Known rows, with every way that one mark hangs from another
Z[M[D U]]: [ 3.53  0.90 -0.40  0.23  3.17 -1.07 -2.06  1.66  0.01 -2.48  0.03 -2.27
 -1.82  1.92 -4.22  2.01 -3.19 -0.62 -3.74  1.48  2.54 -4.06  0.06 -1.92
  2.93]
D[Z]: [-0.21  0.77 -0.66 -0.44  1.23 -0.67  0.28  0.37 -0.10 -1.74 -0.71 -1.11
 -0.53  0.61 -2.00  0.46  0.74 -0.84 -0.28 -1.01  0.34 -1.98 -0.56 -1.26
  0.71]
K[P]: [-1.84  0.85 -0.38  0.98 -0.27  0.63  0.45  0.42 -0.80 -1.09  0.15  0.62
  1.42  0.30  0.37 -2.48  0.83 -0.87  1.62  0.44 -0.45  1.52 -1.17  0.21
 -0.35]
U[K X]: [-0.86  0.94  1.18  2.12 -0.79 -0.94 -1.28  0.01  0.52 -1.76  2.05  0.17
 -0.64  3.07  0.57 -3.29  0.67 -2.02  0.88 -1.79  2.18 -0.16 -3.46  0.36
 -3.82]
K[P[U X]]: [-3.29  2.51 -0.31  3.42 -0.78  0.81  2.09 -1.54  0.93 -3.76 -0.56  1.93
  3.84  2.58  0.41 -2.72  1.24 -3.75  5.64 -1.95  2.64  2.94 -1.42  0.12
 -0.40]
M[D[Z]]: [ 0.57  1.46 -1.01 -1.55  2.42 -1.78 -0.36  1.67 -1.25 -3.47 -0.65 -3.42
 -0.50  1.13 -3.68  1.52 -1.06 -2.19 -1.39 -1.55  1.41 -3.33 -1.14 -1.68
  1.43]
B[W[X]]: [-1.75 -2.93  1.84  0.43  1.28 -1.13  0.12  0.33 -1.67  0.41  1.34 -0.70
  0.25 -3.48  0.46  0.40 -0.69  1.32  1.16  1.04  0.28 -0.99  1.09  1.25
 -0.08]
Z[D M[U[K X]]]: [ 3.40  1.23  0.44  2.93  1.87 -0.39 -3.59  1.09  1.97 -3.98  2.41 -0.97
 -2.54  5.26 -4.39 -1.18 -2.30 -1.53 -3.49 -1.07  4.87 -3.94 -3.22 -1.90
 -1.15]
P[X[U]]: [-0.88  0.55 -0.14  0.11 -1.15 -0.08  0.03 -1.82  1.90 -2.15 -0.07 -0.19
  2.49  1.67 -0.69  1.21 -0.12 -2.70  4.07 -1.10  1.64  1.34 -0.62  0.16
 -1.05]
Z[M]: [ 1.05 -0.50  0.00 -0.02  1.44  0.28 -0.63  0.24  0.34 -0.57 -0.33  0.28
 -0.66  1.80 -2.35  0.95 -0.33  0.07 -0.98 -0.13  1.46 -1.64 -0.20 -0.35
  0.73]
W[B X[P U]]: [-3.64 -0.91  0.43 -2.05 -1.15 -0.18  0.05 -1.67  1.66 -2.32  4.13  0.41
  0.73 -1.49 -1.06  0.15 -1.40 -2.72  3.10  0.50 -0.90 -0.49  0.37  3.02
 -1.00]
W[B]: [-1.33 -0.66  0.40  0.35 -1.01 -0.05 -0.03 -0.49 -0.09 -1.16  1.46  0.12
 -0.63 -1.74  0.15  0.78 -0.42  0.96 -0.23  1.52 -0.25 -1.14 -0.31  1.92
  0.08]
B[W[X[U[K P]]]]: [-4.53 -1.70  1.83  0.79  1.24 -2.29 -1.41 -0.68  0.40 -1.38  3.39 -0.24
  2.18  0.04  1.19 -2.99  0.59 -1.41  4.62 -0.10  1.58  1.27 -1.98  0.40
 -5.05]
X[P]: [-0.17  0.86  0.18 -0.74 -0.02  0.33  0.53  0.41  1.31 -0.02  0.51 -0.04
  0.04  1.32 -0.62 -1.10 -0.18 -2.12  1.15 -1.40 -0.11  0.80 -0.21 -0.31
 -0.71]
X[B U]: [ 0.67  0.19  0.41 -1.08 -0.23  0.35 -1.40 -1.79  1.65 -2.41  0.07 -2.11
  2.21 -1.13 -0.57  0.70 -0.51 -1.42  2.71  0.23 -0.17  1.12 -1.20  0.11
 -0.55]
D[Z[M]]: [ 1.07  0.15 -0.39 -0.50  2.61 -0.19 -0.45  0.81  0.38 -2.43 -1.31 -0.82
 -1.21  2.38 -4.36  1.65  0.43 -0.91 -1.31 -1.09  1.81 -3.58 -0.75 -1.60
  1.43]
B[W[X[P]]]: [-1.94 -2.28  1.95 -0.37  1.54 -0.79  0.52  0.49 -0.28  0.54  1.74 -0.68
 -0.02 -2.15 -0.09 -0.88 -0.86 -0.76  2.19 -0.31  0.31 -0.11  0.91  0.90
 -0.86]
W[B X[P]]: [-3.37 -0.81  1.08 -0.65 -1.29 -0.31  0.59 -0.21  0.31 -1.52  3.64  0.83
 -0.83 -1.68 -0.75 -0.72 -1.04 -0.93  0.45  0.76 -0.47 -1.44  0.42  3.52
 -0.36]
W[X[U]]: [-2.27 -0.91 -0.21 -1.66  0.00 -0.47 -0.54 -1.48  0.44 -1.37  2.09  0.36
  1.24 -1.09 -0.83  0.73 -0.75 -1.51  2.29  0.45 -0.76 -0.18  0.70  1.60
 -0.52]
K[P[X]]: [-2.31  1.43  0.09  2.47 -1.68  0.54  0.86 -0.23 -0.09 -2.49 -0.28  0.83
  2.59  1.89 -0.29 -2.36  0.82 -2.13  2.95 -0.72  1.54  1.95 -1.38  0.90
 -0.92]
X[B P U]: [ 0.41  0.87  0.60 -1.77 -0.21  0.69 -0.81 -1.62  2.80 -2.24  0.49 -2.05
  2.00  0.24 -1.20 -0.36 -0.58 -3.50  3.75 -1.28 -0.17  2.00 -1.38 -0.06
 -1.26]
P[X[B]]: [ 0.46  0.97  1.28  2.12 -1.60 -0.04 -0.50 -0.95  1.00 -2.98 -0.53 -1.22
  1.68  0.43 -0.64  0.18  0.22 -0.52  1.48 -0.71  2.05  0.74 -1.49  1.02
 -0.46]
W[B X[P[K] U]]: [-3.55 -0.40  0.09 -0.85 -1.39 -0.14  1.07 -1.86  2.42 -3.71  2.64  0.62
  0.62  0.64 -0.74 -0.08 -1.87 -3.95  4.71 -0.55  0.38  0.15 -0.05  2.99
 -1.56]
K[P[X[U]]]: [-2.65  1.38 -0.65  1.01 -1.45  0.65  0.63 -1.57  1.30 -3.12  0.17  0.32
  3.91  2.18 -0.75 -1.33  0.36 -3.64  5.35 -0.83  1.21  2.75 -1.67  0.57
 -1.24]
U[K[P] X]: [-2.37  1.68  0.76  3.04 -1.15 -0.25 -0.74  0.45 -0.16 -2.75  2.22  0.57
  0.81  3.60  0.65 -5.85  1.39 -2.85  2.30 -1.44  1.88  1.31 -4.78  0.68
 -4.07]
W[X[B]]: [-0.66 -0.47  1.43  0.54 -0.53 -0.42 -1.07 -0.43 -0.30 -2.10  1.52 -0.80
  0.55 -2.42 -0.80 -0.15 -0.40  0.74 -0.15  0.90 -0.08 -0.93 -0.34  2.67
 -0.01]
D[Z[M[U[P[X]]]]]: [ 0.83  2.75  0.59  3.13  2.21 -1.28 -1.18  0.80  3.07 -4.39 -0.34  0.38
 -1.24  4.88 -4.51 -0.81  0.82 -1.81 -1.36 -0.27  4.11 -3.35 -1.31 -2.72
  0.00]

Rows
[ 4.21  0.43 -0.90  0.96  2.82  0.41 -2.22  0.92  1.34 -2.03  0.38 -1.21
 -2.03  2.01 -5.01  2.22 -2.89  0.34 -4.33  0.77  2.60 -3.56  0.36 -2.09
  2.55]
Z[D M[U]]
[-1.15  2.23  2.66  3.44 -0.92 -1.32 -2.62 -0.09  1.84 -3.59  2.62 -0.17
  0.24  3.04  0.66 -5.63  1.55 -1.92  1.54 -2.12  2.63  0.65 -5.68  0.48
 -6.29]
U[K P X[B]]
[ 3.72  2.12  1.68  2.73  2.11 -1.62 -4.18  1.33  0.94 -5.90  1.91 -3.63
 -1.92  3.99 -3.96 -1.37 -2.46 -2.01 -2.61 -0.15  4.87 -3.86 -4.61 -1.07
 -0.99]
Z[M[D U[K X[B]]]]
[ 2.50  0.76 -0.31  0.77  3.21 -0.46 -1.14  0.93  1.26 -2.81 -0.79 -1.00
 -2.41  2.26 -4.54  1.40 -0.29 -0.34 -3.05  1.03  2.00 -4.46  0.22 -2.66
  2.75]
D[Z[M[U]]]
[ 0.43 -1.09  2.74  2.75 -0.18 -0.36 -0.49 -0.57  0.39 -2.15 -1.06 -2.60
  1.76 -1.64  0.02  0.53 -0.08  0.50  3.14 -0.02  2.81  0.69 -1.39  0.38
 -0.76]
P[X[B[W]]]
[-3.43 -1.84  1.55 -0.47  1.74 -1.42 -0.82 -0.78  0.62 -0.56  2.27  0.07
  1.94 -2.41  0.50 -1.11 -0.07 -0.91  4.18  0.31  0.04  0.57 -0.27  0.32
 -3.15]
B[W[X[U[P]]]]
[ 3.35  2.89  1.78  0.96  1.31 -1.02 -2.39  1.31  2.00 -4.07  2.02 -4.00
 -1.49  1.04 -3.22 -1.88 -2.85 -3.64 -0.92 -0.78  2.24 -2.00 -2.67 -1.07
 -0.22]
M[D U[X[B P]]]
[ 2.69  1.34  0.67  1.69  2.95 -0.61 -1.87  0.94  1.73 -3.62  0.29 -0.70
 -3.26  3.13 -4.94 -0.20 -0.63 -1.77 -2.58 -0.42  2.90 -5.12 -1.60 -2.27
  1.14]
D[Z[M[U[X]]]]
[ 1.61  1.68  0.01  1.23  1.32 -2.40 -2.08  1.38 -0.42 -2.85  1.56 -2.57
 -1.03  2.65 -1.33 -0.84 -2.06 -1.22 -2.11  1.36  2.48 -1.99 -1.36 -1.55
 -0.05]
M[D U[K]]
[-3.17 -1.25  1.67  0.77  2.12 -0.59  1.66 -0.80  0.49 -0.87  1.12  0.38
  1.34 -1.78  0.33 -1.44 -0.54 -2.53  5.15 -1.59  1.37  0.88  0.95 -0.01
 -0.50]
B[W[X[P[U]]]]
[ 0.12  1.85  2.35  2.08 -0.98 -0.37 -1.73 -0.04  1.99 -3.09  2.30 -1.39
 -0.23  3.30 -0.39 -4.71  0.47 -3.54  1.96 -2.93  2.44  0.77 -4.67  0.45
 -4.56]
U[K X[B P]]
[ 2.54  2.85  0.60  2.88  3.24 -1.71 -1.97  1.61  2.14 -4.80  0.69 -0.79
 -2.45  5.75 -3.90 -2.34 -2.49 -3.79 -1.27 -1.93  4.79 -3.19 -3.11 -2.38
 -1.80]
Z[M[D U[P[K] X]]]
[ 0.36  2.34  0.38  2.60  2.84 -1.76 -2.23  1.23  1.98 -4.03  0.77 -0.03
 -1.84  5.70 -3.18 -2.86  1.19 -1.32 -2.10  0.37  3.54 -3.20 -2.45 -3.14
 -1.87]
D[Z[M[U[K P]]]]
[ 0.82  1.54  0.98  1.29 -0.54  0.62  0.61 -0.43  2.10 -2.70 -1.28 -1.34
  0.34  2.14 -0.52 -1.76 -0.48 -2.88  2.93 -2.24  1.20  1.57 -1.65  0.06
 -1.34]
X[B P[K]]
[-4.98  0.10  0.26  0.46 -1.01 -1.13 -0.01 -2.04  1.92 -3.82  2.84  1.81
  1.11  0.27  0.19 -1.43 -0.92 -2.25  4.05  0.12  0.33 -0.10 -1.09  2.63
 -3.25]
W[B X[U[P[K]]]]
[ 3.61  2.14  1.44  1.57  1.31 -1.58 -2.91  1.02  0.81 -4.49  1.35 -3.97
 -1.43 -0.04 -2.59 -0.72 -2.87 -1.65 -2.00  0.60  2.22 -2.55 -2.52 -0.54
  0.57]
M[D U[X[B]]]
[-2.61  2.27  1.14  3.38 -1.34 -1.48 -0.62  0.00  1.61 -2.47  1.50  1.18
  1.37  4.90  0.73 -4.10  1.90 -1.84  2.14 -1.88  3.37  1.52 -3.23 -0.08
 -5.08]
U[K P[X]]
[ 1.42  1.30  0.67  1.98  2.19 -0.32 -1.95  0.87  2.04 -1.14  0.82  1.13
 -1.65  2.65 -1.97 -1.43 -0.16  0.32 -2.29  1.40  1.80 -1.86 -0.42 -2.08
 -0.26]
Z[M[U[P]]]
[-3.19 -0.17  0.70  0.62 -1.32 -0.35  1.60 -0.61  0.99 -2.75  2.11  1.05
 -0.80  0.52 -0.63 -1.19 -1.26 -2.23  2.10 -0.44  0.49 -0.91  0.13  3.47
 -0.99]
W[B X[P[K]]]
[-0.72 -0.96  2.52  2.32 -0.39 -1.01 -1.35 -2.04  1.24 -3.66  0.15 -3.18
  3.74  0.74  0.57 -0.32  0.19 -1.78  6.25 -0.64  3.65  2.15 -3.33 -0.02
 -3.50]
P[X[B[W] U[K]]]
[ 2.18  1.87  0.04  0.76  3.54 -1.79 -2.46  2.09  0.96 -2.89  0.82 -1.21
 -1.46  2.97 -3.78 -0.31 -2.13 -1.08 -3.31  0.96  3.03 -3.43 -1.05 -2.48
  0.54]
Z[M[D U[P]]]
[ 2.06  2.04 -0.98 -0.34  2.93 -2.25 -1.14  2.00 -0.34 -3.95 -0.30 -3.73
 -1.61  1.11 -3.90  1.29 -2.11 -1.67 -2.86  0.75  1.46 -4.23 -0.11 -2.78
  2.76]
M[D[Z] U]
[-0.67  0.00  2.42  3.52  0.72 -0.23  0.84 -1.93  1.38 -3.35 -1.64 -1.47
  3.18 -1.35  0.70  0.04  0.23 -1.34  5.83 -1.53  3.98  1.95 -1.36 -0.55
 -0.64]
P[U X[B[W]]]
[ 0.84  3.01 -0.26  0.23  3.29 -2.71 -1.55  2.31  0.57 -4.23  0.49 -2.69
 -1.51  2.05 -3.64 -0.96 -0.99 -1.96 -2.55  0.18  1.72 -3.55 -1.29 -3.37
  0.21]
M[D[Z] U[P]]
[-1.30  0.88  0.09 -0.98 -0.42 -0.35 -0.33 -1.28  2.34 -1.68  1.73 -0.60
  1.67  3.84 -0.09 -2.18  0.04 -4.30  3.99 -1.82  0.90  2.04 -1.96 -0.62
 -3.42]
X[P U[K]]
[-1.59  2.69  1.23  3.47 -0.16  0.76  0.13 -1.48  1.32 -4.82  0.30  0.34
  2.67  0.38  0.14 -4.52  0.86 -4.06  4.80 -2.28  1.75  1.90 -4.03  0.30
 -1.62]
K[P[U[X[B]]]]
[ 0.39  3.48  0.78  4.34 -0.73 -1.74 -2.06  0.79 -0.09 -6.91  1.09 -3.39
  2.22  3.60 -1.74 -3.25 -1.16 -2.79  0.94  1.15  4.14  0.12 -4.23 -0.06
 -0.99]
M[D U[K[P[X[B]]]]]
[-2.02  1.72  1.04  1.92  0.12  0.07  1.65 -1.95  2.43 -4.63 -0.14  0.41
  1.58  1.48 -0.50 -2.35 -0.71 -4.64  5.58 -2.97  2.11  1.69 -0.33  1.23
 -0.80]
W[X[B P[K U]]]
[ 2.59  2.10  2.30  2.10  0.04  0.07 -1.71  0.20  3.26 -2.72  1.66 -1.65
 -1.42  0.84 -1.55 -2.95 -1.25 -2.51  0.06 -0.30  1.18 -0.46 -2.08 -0.57
 -0.89]
M[U[X[B P]]]
[-1.02  2.45  1.32  2.08 -0.23 -0.04  0.02 -1.49  2.51 -3.68  0.50 -0.53
  2.06  3.04  0.76 -3.65  0.68 -3.98  4.47 -2.61  2.63  2.49 -2.79 -0.55
 -2.56]
X[B P[U[K]]]
[-0.94  0.85  1.46  0.67 -0.62  0.08  0.47 -0.49  1.30 -3.40  0.50 -0.69
  0.09  1.09 -0.84 -1.77 -0.87 -2.76  2.64 -1.60  1.03  0.57 -0.77  2.23
 -0.99]
W[X[B P[K]]]
[ 3.69  1.41  0.29  0.98  3.00 -1.26 -2.64  1.78  0.65 -3.31  1.17 -2.14
 -2.70  2.78 -4.65  0.59 -3.14 -2.16 -3.21  0.01  3.43 -4.69 -1.69 -1.63
  1.25]
Z[M[D U[X]]]
[ 0.43  1.32  0.43 -0.41 -0.48  0.80  0.37 -1.98  3.48 -3.50 -1.04 -1.81
  1.80  2.43 -0.79 -0.91 -1.02 -4.68  5.46 -2.41  0.86  2.54 -1.63 -0.31
 -1.84]
X[B P[K] U]
[-0.78  2.06  1.98  2.82 -1.21 -0.52 -0.99 -0.51  2.04 -3.15  0.09 -0.15
  1.70  1.43 -0.41 -2.30  1.33 -1.17  1.89 -1.05  2.39  1.33 -2.69  0.60
 -3.14]
U[P[X[B]]]
[-0.54  2.56  0.93  4.34 -0.94  0.26  1.62 -2.60  2.76 -5.45 -2.66  0.00
  3.00  3.04  0.21 -0.99  0.22 -3.64  6.16 -3.24  4.34  2.31 -1.78  0.09
 -0.76]
P[K U X[B]]
[-1.18 -0.72  0.72 -1.12 -0.45 -0.27 -1.40 -1.99  0.92 -2.91  1.77 -1.30
  2.08 -2.25 -0.99  0.62 -0.86 -1.12  2.63  0.77 -0.48  0.03 -0.21  2.14
 -0.51]
W[X[B U]]
